What can hang from each mark
j14: j580
j833: j455 j849
j62: j580
j580: j14 j350 j455 j807
j455: j580 j833
j849: j833
j350: j580

Known rows, with every way that one mark hangs from another
j350[j580[j14 j455[j833] j807]]: [ 22.9   5.6  31.7  17.2 -14.9  37.6  14.2   0.0 -19.0 -11.4  36.4  11.6
  11.1  12.7 -22.5 -37.5  23.8 -17.9  -3.0 -30.6 -14.9 -23.8]
j833[j455]: [ -8.8 -15.5  14.1   4.7 -12.4  15.6  13.4   6.6  -7.3 -15.2  28.6  11.2
 -21.7   9.3   7.1 -20.4  -1.5   6.7  -7.0  -5.2   3.5 -10.1]
j849[j833[j455]]: [-13.0  -9.5  15.3  16.6 -10.7  18.8   7.8   4.8 -12.5 -31.0  29.7  17.7
 -18.4  16.1   1.6 -16.7   5.0  15.7 -18.7  -5.9   0.7 -16.9]
j580[j14 j455]: [  2.2  -8.5   6.7  21.8  -0.8  30.9   0.5  -1.6   2.3 -13.4  18.1   0.4
   4.6  14.1 -10.7 -25.0  -0.1 -15.6  -7.0 -16.1  -4.9 -23.4]
j849[j833[j455[j580]]]: [  7.2   4.0  19.9  12.2  -9.7  16.9   5.5   4.3 -21.8 -31.8  27.3  21.5
 -25.4  14.2 -11.3 -28.5  14.8   5.1 -13.1  -6.9 -12.0 -24.8]
j62[j580]: [ -2.6   1.6  25.4  -2.5   1.1  -1.7  -6.3  11.2 -13.3   4.5  16.5   3.4
  -8.3   3.1  -2.3 -16.3   2.3   0.6  -6.5 -22.6   2.7 -27.1]
j62[j580[j14 j350 j807]]: [ 11.5  22.6  32.6 -18.4  -5.9  20.7 -22.6  16.6 -11.0 -23.5  27.0  -3.6
   4.6  14.3 -21.4 -41.9  -6.8 -24.9   7.9 -16.6  -7.2 -24.5]
j350[j580]: [ -1.2  -9.2   8.8   9.2   3.0   8.9  14.4   4.7 -10.2  10.4  23.1  11.8
 -10.4  10.5  -2.9 -22.3  24.0  -3.4   1.7 -19.2  10.7 -14.8]
j833[j455[j580] j849]: [ 16.3  -6.1  16.8  -0.2 -21.0  19.6   4.9  -0.3  -2.7 -32.3  35.5  28.3
 -25.1  10.1  -8.7 -28.7  11.4 -12.0 -15.1  -4.0   2.6 -20.6]
j14[j580[j350 j455 j807]]: [ -1.7  13.2  40.7  -1.7   3.2  29.1   6.5  24.2  -8.9 -19.9   7.2  14.3
 -15.0  19.5  -7.1 -40.8   6.2 -26.6  13.7 -21.9  -9.1 -23.9]
j14[j580[j455[j833] j807]]: [  1.1   8.1  51.7  10.6 -10.6  21.2  15.2  11.4 -16.2  -8.6  15.7  16.6
  -9.8   9.5  -2.1 -31.7  13.2  -4.0  -7.0 -31.1 -12.5 -28.3]
j455[j580[j350]]: [ -3.4  12.1  17.2  -5.3   5.9   3.4  -7.5   9.4  -9.6 -24.3  10.6  10.8
 -18.1   2.4 -14.7 -29.7  10.4 -18.2   5.7  -9.4  -3.3 -25.6]
j62[j580[j14 j455]]: [ 17.4   5.9  26.3  11.4  -3.4  26.9  -8.6   3.5  -8.4  -7.7  19.1   2.2
   5.2  14.0 -15.7 -28.7  -4.2 -20.9  -8.5 -27.1 -13.8 -30.3]
j14[j580[j350 j807]]: [ -7.6  13.3  36.4 -12.0   1.9  16.2   1.5  22.0  -5.0 -14.0  11.5   9.8
 -17.4  18.5  -0.4 -41.5   5.6 -15.4  12.4 -14.3   3.2 -18.2]
j14[j580]: [ -8.0  -6.4  27.3   5.5   3.2   6.7   8.3   7.8   1.2   6.3  11.2  11.4
 -18.9  15.8  10.0 -27.8   7.7   0.3  -4.5 -17.9   9.9 -18.0]
j62[j580[j807]]: [  5.2   9.6  28.0 -13.1  -1.3   2.5  -5.1  20.8 -21.0   5.5  20.7  -3.0
  -5.9   4.3  -7.8 -24.8   4.4  -2.2   4.9 -22.0   0.8 -29.7]
j580[j14 j350 j455[j833] j807]: [  0.3  15.8  35.4   8.1 -15.8  34.1  -7.6   3.8 -10.4 -45.5  25.6   6.7
  10.6   7.5 -22.8 -33.2   0.2 -22.4  -5.0 -19.2 -17.7 -26.8]
j455[j580[j14 j807] j833[j849]]: [ 25.3  14.9  28.8   0.3 -28.3  20.4 -11.8  -7.6  -3.6 -33.2  40.7  14.2
   5.9   6.3 -26.7 -37.8  15.4 -17.0 -18.9 -12.8  -3.6 -32.1]
j580[j455[j833] j807]: [ -5.9   2.4  31.7  15.1 -10.9  16.0  10.8   8.8 -18.9 -16.2  19.7   6.7
  -0.7  -1.9 -10.1 -16.3  11.0   1.2  -8.2 -24.0 -10.4 -31.7]

Rows
[ -4.2  18.9  59.0   2.9  -9.7  24.7   5.9  14.9 -13.6 -31.3  13.8  21.1
 -11.4   9.7  -7.5 -37.6   9.3 -17.9  -2.5 -28.4 -15.9 -27.9] -> j14[j580[j350 j455[j833] j807]]
[  6.1  20.8  33.2   2.0 -12.5  14.3 -15.4  -7.6  -7.4 -41.2  25.8  12.5
  -1.9   1.6 -21.8 -37.6   6.3 -19.8 -12.7 -12.9 -12.4 -25.8] -> j455[j580[j14 j350] j833]
[ 11.8  -2.1  15.1  11.0   3.3  27.2  22.3  17.4 -20.5   6.2  21.2  10.1
  -5.3  13.8 -14.3 -30.1  27.8 -17.3  15.5 -26.3  -4.5 -23.0] -> j350[j580[j455 j807]]
[ 30.1  -4.0  14.4   2.5 -26.8  34.8  -3.2  -9.9   5.3 -39.5  43.3  23.5
 -12.9  19.3 -15.2 -41.5   4.3 -21.7 -17.4  -1.3  -2.4 -17.1] -> j833[j455[j580[j14]] j849]
[ -3.5  13.6  35.2   0.5   3.7  15.5  -9.8  17.8 -13.8 -23.8   9.8  12.2
  -8.3   5.1 -14.4 -21.2  -1.7 -23.7  -0.4 -26.7 -12.7 -31.7] -> j62[j580[j350 j455]]
[ 26.7  12.6  21.0   2.9 -17.0  36.2  -0.6   4.9 -22.0 -36.6  38.8  10.0
  -9.9  23.6 -23.1 -50.1  11.5  -7.9  -3.8  -3.0 -18.7 -22.9] -> j849[j833[j455[j580[j14 j807]]]]
[ 12.4  28.5  36.2  -7.2 -15.1  18.6 -15.4   2.2 -16.8 -41.0  29.7   6.7
   1.1   2.9 -27.8 -46.3   9.2 -22.7  -0.3 -13.4 -16.5 -28.3] -> j455[j580[j14 j350 j807] j833]
[ -7.1  -6.9  26.7  26.1 -19.4  17.7   3.1  -7.1   2.8 -32.9  27.2  26.4
   1.5   0.5  -8.1  -4.3  10.9  -6.3 -33.8 -21.7   2.0 -31.6] -> j580[j455[j833[j849]]]
[  4.6   3.2  34.1   6.8   1.8  24.9  16.4  18.7  -9.3   2.6   9.6   8.9
 -13.6  18.7  -0.6 -37.0  11.0 -13.6   8.6 -25.1  -7.1 -24.4] -> j14[j580[j455 j807]]
[ 17.4  23.2  35.3  -7.5  -4.1  36.4 -16.4  18.0 -14.4 -29.1  21.5   1.1
   6.2  16.2 -26.6 -42.3  -5.5 -36.5   9.6 -24.1 -19.5 -31.1] -> j62[j580[j14 j350 j455 j807]]
[ 12.6  11.5  31.1  -1.3 -22.6   6.1  -3.8   0.3 -12.4 -28.0  33.2  19.6
  -5.0  -2.0 -19.5 -24.6  22.6  -7.7 -16.7 -15.7   0.9 -35.9] -> j455[j580[j807] j833[j849]]
[ -3.1   8.9  14.1  -8.0  -3.7  25.1 -13.2   9.8  -0.3 -29.3  24.7  -4.6
   4.5  14.8 -15.0 -37.6  -2.4 -19.8  10.5  -5.0   2.1 -17.6] -> j580[j14 j350 j807]
[  0.7   6.4  30.2  19.9 -25.4  35.4 -15.7 -11.5  12.7 -63.0  33.8  26.8
  11.5  10.2 -20.5 -21.7  -0.7 -28.8 -31.7 -16.7  -5.1 -26.8] -> j580[j14 j350 j455[j833[j849]]]
[  6.3   4.2  28.1   9.1 -20.2   1.4  -5.2  -9.5  -3.3 -28.5  29.6  25.6
  -8.2  -4.5 -13.1 -16.2  19.1  -5.2 -29.2 -16.4   3.2 -32.6] -> j455[j580 j833[j849]]
[  1.1  -0.5  46.9  22.5 -19.6  23.0   7.9  -4.7   6.2 -25.2  23.0  36.2
  -8.3  12.2  -0.1 -19.4  12.5 -10.6 -33.9 -28.8  -0.5 -30.2] -> j14[j580[j455[j833[j849]]]]
[  8.1   7.0  50.3  12.1 -22.9  26.2   8.8   5.1  -1.8 -25.0  26.5  29.8
  -5.5  13.1  -5.2 -29.1  14.5 -13.0 -21.9 -28.5  -2.1 -32.0] -> j14[j580[j455[j833[j849]] j807]]
[ 18.5  -7.5   9.9  22.9  -0.3  37.8  12.0  -1.6  -5.0  -1.1  25.2  11.0
   5.0  20.1 -15.5 -33.9  18.3 -22.8   0.5 -23.6  -5.2 -17.4] -> j350[j580[j14 j455]]
[ -0.8  25.0  39.8  -9.2  -8.7   3.7  -5.7  11.7 -23.8 -33.0  20.8  10.9
 -11.2  -5.2 -20.4 -33.2  15.2 -12.3   2.8 -14.2 -12.7 -31.4] -> j455[j580[j350 j807] j833]
[  5.9  15.0  32.9  -2.0 -10.6  -0.2   2.4   7.3 -26.8 -11.0  22.8   6.2
 -10.1  -5.9 -14.1 -27.7  19.5   1.5  -3.0 -18.6  -8.9 -33.3] -> j455[j580[j807] j833]
[ 35.4   3.9  18.3  -8.7 -29.9  39.0  -0.6  -0.7  -2.6 -37.8  45.7  17.3
 -10.0  19.9 -19.8 -50.6   7.0 -23.9  -6.4  -0.4  -4.2 -19.7] -> j833[j455[j580[j14 j807]] j849]
[ -5.4  11.1  36.4   8.1 -21.1  25.4  -4.9   5.9  -3.5 -54.7  29.4  25.0
   2.5   2.5 -19.0 -17.9   9.9 -22.4 -17.1 -19.7  -3.4 -32.7] -> j580[j350 j455[j833[j849]] j807]
[ 13.3  16.2  23.4   6.0 -14.8  35.0 -12.2  -0.4 -10.4 -60.5  33.4  21.8
 -14.0  22.7 -23.9 -47.2   3.8 -18.3 -11.8  -1.5 -19.8 -19.7] -> j849[j833[j455[j580[j14 j350]]]]
[ -5.3  11.0  53.0  14.9 -16.7  25.8  -2.2  -0.3   8.7 -48.2  22.3  41.5
  -9.8  12.2  -6.5 -24.7   8.6 -25.2 -28.1 -26.4  -3.1 -27.7] -> j14[j580[j350 j455[j833[j849]]]]
[ 15.8  22.0  18.0 -13.4  -2.0  23.8 -14.2   9.6 -10.8 -28.6  21.0  -1.2
  -3.3  13.2 -26.8 -50.9   6.4 -30.8  15.3  -6.1 -11.0 -24.8] -> j455[j580[j14 j350 j807]]
[  9.0   4.1  33.4  16.1  -9.7  22.1  23.1   9.2 -27.2  -5.0  27.6  16.5
  -1.4   4.0 -15.5 -25.3  30.5  -8.2   0.3 -33.0 -11.2 -26.5] -> j350[j580[j455[j833] j807]]
[ -0.2  16.7  33.8   1.5 -19.6   4.9 -13.9  -4.2  -1.7 -50.4  27.7  30.6
 -10.5  -2.8 -19.8 -20.8  14.7 -18.6 -22.1 -13.8   0.6 -31.6] -> j455[j580[j350] j833[j849]]
